What can hang from each mark:
J992: J120 J322 J466 J927
J919: J992
J827: J773 J866 J992
J322: J992
J466: J773 J866 J992
J866: J827 J992
J927: J919 J992
J773: J866 J992
J527: J992

Every row comes from one small tree of marks. Brackets hold a mark, then the marks that hang from it, in the order of their numbers. Every link used is in the known rows. Which tree was each row made from?
Known rows:
[J466 J866 [J992 J120 J322 J927]]: -.03	.19	-.43	-.05	.16	-.10	.03	.11	-.14	-.31	.01	-.04	.11	-.02	-.14	-.15	.02	.08	.37	-.09	-.09	.11	.15	.21	-.10	.05	-.07	-.09
[J466 [J866 [J827 J773]] [J992 J120 J322 [J927 J919]]]: -.10	.14	-.43	-.06	.31	-.03	.10	.10	-.09	-.34	-.02	-.16	.15	-.11	-.21	.01	-.06	-.01	.42	.11	-.19	.05	.12	.09	-.07	-.02	-.03	-.05
[J773 J866 [J992 J322 J466 J927]]: -.10	.00	-.39	.00	.16	.00	.15	.00	-.02	-.22	.07	-.02	.13	.15	-.03	.05	-.13	.28	.23	.17	-.03	.11	-.11	.27	-.26	.05	.09	.05
[J527 [J992 J120 J322 [J466 [J773 [J866 J827]]] J927]]: -.02	-.11	-.56	.05	.40	.11	.04	.06	-.26	.10	-.01	-.11	.01	.17	-.21	.03	-.21	.25	.24	.11	-.19	.11	.08	.16	-.11	.06	.00	-.02
[J919 [J992 J120 J322 [J466 [J773 J866]] J927]]: -.01	-.02	-.56	-.01	-.03	.08	.04	.02	-.17	.34	.04	-.12	-.04	.23	-.13	-.08	-.13	.40	.30	.09	-.16	-.05	.16	.19	-.19	.07	.03	-.06
[J992 J120 J466]: .09	.06	-.21	-.01	.12	.06	.00	-.03	-.06	.18	.01	-.19	-.01	.16	-.18	-.02	-.09	.19	.12	.12	.07	.02	.09	.00	-.09	.02	.06	-.04
[J919 [J992 J120 J466]]: -.01	-.03	-.26	-.03	.01	.07	-.01	-.06	-.13	.29	.01	-.09	-.06	.20	-.14	-.07	-.07	.22	.18	.09	-.10	-.03	.19	.04	-.13	-.05	.00	.01
[J466 [J773 [J866 [J992 J322]]]]: -.02	.06	-.35	-.01	.00	-.04	.06	.09	-.11	-.09	.00	-.02	-.07	.15	.00	.04	-.13	.20	.10	.14	-.05	-.11	.04	.15	-.17	.08	.03	.04
[J927 [J919 [J992 J120 J322 [J466 J773]]]]: .02	-.09	-.29	-.09	.07	.10	.12	-.03	-.04	.29	.02	-.13	.02	.15	-.16	-.08	.03	.29	.19	.23	-.06	-.19	.04	-.05	-.12	-.01	.05	-.02
[J827 J773]: -.04	.13	-.14	-.04	-.03	.02	.00	-.08	-.05	.00	.02	-.17	.04	-.06	-.02	.03	-.15	-.14	.06	.05	-.09	-.04	.05	-.02	.01	-.01	.12	-.01
[J827 [J866 [J992 J120]]]: -.07	.12	-.03	-.12	.10	-.10	-.01	.03	-.09	.06	.02	-.05	-.04	-.02	-.15	-.08	.06	.32	-.02	.02	-.02	-.01	.17	.14	-.03	-.05	.05	.00
[J827 J773 J866 [J992 J322]]: -.10	.26	-.08	-.31	.10	-.09	.18	-.15	-.10	.04	.09	-.20	.04	-.14	-.06	-.19	-.06	.08	.04	.08	-.26	-.02	.24	.16	.05	-.08	.30	.05
[J919 [J992 J120 J322 [J466 J773 [J866 J827]] J927]]: -.02	-.02	-.52	-.07	.08	.08	.07	.07	-.17	.27	-.04	-.12	-.02	.15	-.14	-.03	-.13	.30	.40	.14	-.20	-.02	.21	.15	-.20	.03	-.04	-.04
[J927 J919]: -.03	-.06	.05	.02	.04	.02	.07	.00	.13	.00	.00	-.02	.07	.00	-.06	.01	.12	.08	-.03	.13	.01	-.12	-.18	-.09	.02	-.03	.02	-.01
[J322 [J992 J120 J466]]: .03	.11	-.17	-.07	.17	.02	.05	-.03	-.27	.11	-.09	-.07	.04	.19	-.11	-.10	-.04	-.09	.02	.06	-.04	.00	.21	.07	-.09	-.04	-.01	-.01
[J919 [J992 J322 [J466 J773 J866] J927]]: -.06	.05	-.47	-.09	-.12	.05	.11	.02	-.14	.23	-.05	-.05	-.01	.16	.02	-.06	-.09	.23	.36	.15	-.23	-.07	.10	.18	-.20	.07	.00	-.03
[J773 [J992 J120 J322 J927]]: .01	-.09	-.36	-.03	.25	.06	-.04	.06	-.07	-.06	.10	-.02	.13	.01	-.13	-.06	-.04	.25	.17	-.12	.03	.12	.15	.07	-.07	.02	.00	-.11
[J866 [J827 J773] [J992 J120 J322]]: -.06	-.04	-.18	-.12	.27	.13	.09	.06	-.19	.04	.06	-.16	-.09	-.16	-.19	.10	-.16	.17	.22	.04	-.07	.06	.38	-.11	.03	-.08	-.02	-.06
[J866 [J992 J120 J322 J466 [J927 J919]]]: -.04	-.02	-.34	-.04	.06	.13	.12	.07	-.06	.23	.08	-.10	-.03	.07	-.18	.01	.03	.53	.21	.06	-.02	.00	.13	-.05	-.02	.02	.00	-.19
[J927 J919 [J992 J120 J322 [J466 J773 J866]]]: .02	.06	-.59	-.08	.17	.03	.21	.02	.06	.12	.01	-.11	.14	.16	-.11	-.10	.07	.28	.22	.36	-.05	-.25	.10	.05	-.20	.01	.06	-.02
[J773 J866 [J992 J120 J322 J466 [J927 J919]]]: -.06	-.05	-.45	.04	.29	.01	.13	.02	.03	-.15	.11	-.11	.18	.17	-.20	.00	-.06	.44	.24	.19	.04	.05	-.13	.20	-.26	.03	.11	.01
[J919 [J992 J120]]: -.03	-.08	-.18	.01	.02	.03	-.07	-.02	-.11	.22	.04	-.01	-.06	.10	-.14	-.12	-.01	.18	.09	-.05	-.10	-.02	.21	.03	-.06	-.06	-.05	.00
[J773 J866 [J992 J322 J927]]: -.11	-.06	-.31	.04	.17	-.05	.08	.04	.00	-.29	.10	.06	.13	.05	-.02	.00	-.07	.23	.15	.02	-.03	.11	-.09	.25	-.19	.03	.04	.05
[J322 [J992 J120 [J466 J773 [J866 J827]] [J927 J919]]]: -.03	.11	-.42	.02	.22	.03	.07	.11	-.19	.04	-.19	-.11	.11	.24	-.13	.05	-.10	-.02	.14	.23	-.19	-.09	.05	.11	-.15	.00	-.06	-.04

Write each row's tree:
.06	-.05	-.25	-.01	.09	.07	-.01	.08	-.07	.21	.12	-.10	.05	-.08	-.16	-.11	.06	.32	.16	-.21	.03	.10	.15	.04	.04	.09	-.01	-.20 -> [J992 J120 J322 J927]
.01	.03	-.40	-.01	.14	.03	.01	.09	-.07	-.10	.07	-.04	.11	-.02	-.17	-.10	.04	.16	.22	-.07	-.08	.03	.10	.02	.03	.02	-.03	-.15 -> [J466 [J992 J120 J322 [J927 J919]]]
.06	-.03	-.53	.04	.20	.13	.14	.11	.00	.22	.02	-.25	.07	.16	-.23	.08	-.12	.44	.28	.26	-.04	-.07	-.08	.08	-.15	.11	.09	-.09 -> [J992 J120 J322 [J466 [J773 [J866 J827]]] [J927 J919]]
-.06	.04	-.55	.12	.07	-.04	-.07	.10	-.01	-.22	-.04	.01	.09	.26	.00	.12	-.25	.12	.07	.15	-.12	-.07	-.11	.23	-.24	.08	.05	.05 -> [J466 [J773 J866 [J992 J927]]]
-.02	-.07	-.38	-.06	-.02	.12	.05	-.01	-.15	.40	.07	-.10	-.03	.10	-.13	-.12	-.03	.37	.29	-.02	-.13	.04	.22	.07	-.08	.02	-.01	-.11 -> [J919 [J992 J120 J322 J466 J927]]
-.01	-.09	-.14	-.13	.28	.16	.16	.07	-.16	.13	.01	-.10	-.13	-.01	-.17	.13	-.12	.33	.25	.14	.00	.09	.32	-.09	-.05	-.07	-.07	-.03 -> [J866 J827 [J992 J120 J322 J466]]
-.05	-.03	-.40	.05	-.06	.10	-.06	.01	-.10	.36	.01	-.07	-.04	.20	-.13	-.04	-.10	.32	.20	.03	-.19	.01	.15	.07	-.09	-.01	-.02	-.10 -> [J919 [J992 J120 J466 J927]]
.03	-.04	-.40	-.09	.48	.06	.10	.01	-.29	-.02	-.06	-.14	.01	.12	-.20	-.05	-.14	.08	.29	.18	-.12	.07	.15	.12	-.15	.02	-.02	.06 -> [J527 [J992 J120 J322 [J466 J773 [J866 J827]]]]
-.03	.01	-.53	.02	-.01	.09	.13	.00	.14	.17	-.05	-.02	.09	.23	.02	.07	-.03	.13	.03	.41	-.15	-.31	-.03	-.03	-.12	-.03	.05	-.01 -> [J927 J919 [J992 [J466 J773]]]
.00	-.02	-.49	-.08	.03	.11	.23	-.01	.09	.20	.01	-.04	.11	.14	.03	-.02	.04	.20	.12	.37	-.10	-.27	.05	-.03	-.11	.00	.07	-.02 -> [J927 J919 [J992 J322 [J466 J773]]]
-.16	.01	-.11	-.04	.12	.10	.06	.05	-.11	-.06	-.04	-.07	-.11	-.08	-.05	.24	-.22	.01	.11	.13	-.19	.03	.22	-.11	.02	-.11	-.04	.01 -> [J866 [J827 J773] J992]
.01	.17	-.41	-.19	.16	-.01	.14	.00	.00	.29	.04	-.22	.05	.13	-.19	-.15	-.03	.49	.09	.20	-.24	-.09	.10	.17	-.04	.01	.25	-.07 -> [J827 J866 [J992 J120 J322 [J466 J773] [J927 J919]]]
-.06	-.09	-.18	-.11	.09	.07	.23	.00	.00	.12	-.07	-.07	.03	.09	-.06	.02	.02	.16	.26	.35	-.15	-.18	-.05	.00	-.16	-.04	.00	.07 -> [J927 [J919 [J992 J322 [J466 J773 [J866 J827]]]]]
-.12	-.05	-.11	.10	.23	-.03	.06	.10	-.06	-.16	.02	.00	-.10	.06	-.16	.15	-.12	.27	.08	.12	-.03	.06	.08	.09	-.12	-.08	-.07	.10 -> [J773 [J866 J827 [J992 J120]]]
.00	.11	-.63	-.03	.31	-.02	.05	.21	-.09	-.29	-.10	-.11	.12	.06	-.17	.04	-.13	.05	.40	.18	-.19	-.06	.08	.14	-.14	.06	-.08	-.04 -> [J466 J773 [J866 J827] [J992 J120 J322 [J927 J919]]]
-.03	.00	-.41	-.06	.30	.05	.11	.03	.01	-.12	.04	-.11	.20	.11	-.17	-.04	-.01	.32	.30	.16	.02	.05	-.02	.10	-.21	.03	.05	-.07 -> [J773 [J992 J120 J322 [J466 J866] [J927 J919]]]
.06	.20	-.63	.07	.04	.02	-.06	.11	-.06	.12	-.09	-.22	.05	.27	-.15	.04	-.19	.25	.26	.17	-.08	-.03	.01	.18	-.19	.13	.04	-.11 -> [J992 J120 [J466 J773 J866] J927]
-.09	-.15	-.23	.00	.21	.07	.03	.01	-.19	.04	.04	.07	.04	-.05	-.05	-.09	.02	.09	.11	-.13	-.19	.14	.05	.08	.07	.03	-.06	-.08 -> [J527 [J992 J322 J927]]
-.03	-.17	-.07	-.06	.09	.06	.10	-.02	.00	.20	.08	-.04	.04	.00	-.17	-.15	.17	.26	.12	.05	-.03	-.12	.05	-.07	-.02	-.06	-.01	-.03 -> [J927 [J919 [J992 J120 J322]]]
-.05	-.05	-.61	.16	.29	.06	-.03	.05	-.12	.09	-.03	-.11	.05	.31	-.23	.03	-.17	.27	.11	.19	-.20	-.02	-.11	.12	-.12	.04	.03	-.04 -> [J527 [J992 J120 [J466 [J773 J866]] [J927 J919]]]
-.19	.24	-.22	-.12	.01	-.07	.08	-.08	.07	.08	.03	-.19	.09	-.04	-.09	-.06	-.08	.16	-.04	.14	-.39	-.08	.01	.13	.09	-.09	.27	-.03 -> [J827 J773 J866 [J992 [J927 J919]]]
-.08	.21	-.54	-.04	.10	.02	.15	-.09	-.10	.09	.13	-.29	.01	.11	-.18	-.07	-.27	.30	.23	.11	-.25	.06	.17	.16	-.07	.00	.26	-.06 -> [J827 [J773 J866] [J992 J120 J322 J466 J927]]
-.07	.00	-.31	-.08	.27	.16	.16	-.01	-.01	.15	.03	-.24	.01	-.03	-.18	.11	-.22	.16	.20	.20	-.27	.04	.15	-.09	.05	-.09	.12	-.06 -> [J866 [J827 J773 [J992 J120 J322 J466 [J927 J919]]]]
-.09	-.08	-.08	.02	.26	-.01	.14	.09	-.10	-.13	.08	-.01	-.09	-.01	-.16	.08	-.07	.31	.17	.08	.01	.09	.14	.10	-.11	-.05	-.05	.08 -> [J773 [J866 J827 [J992 J120 J322]]]
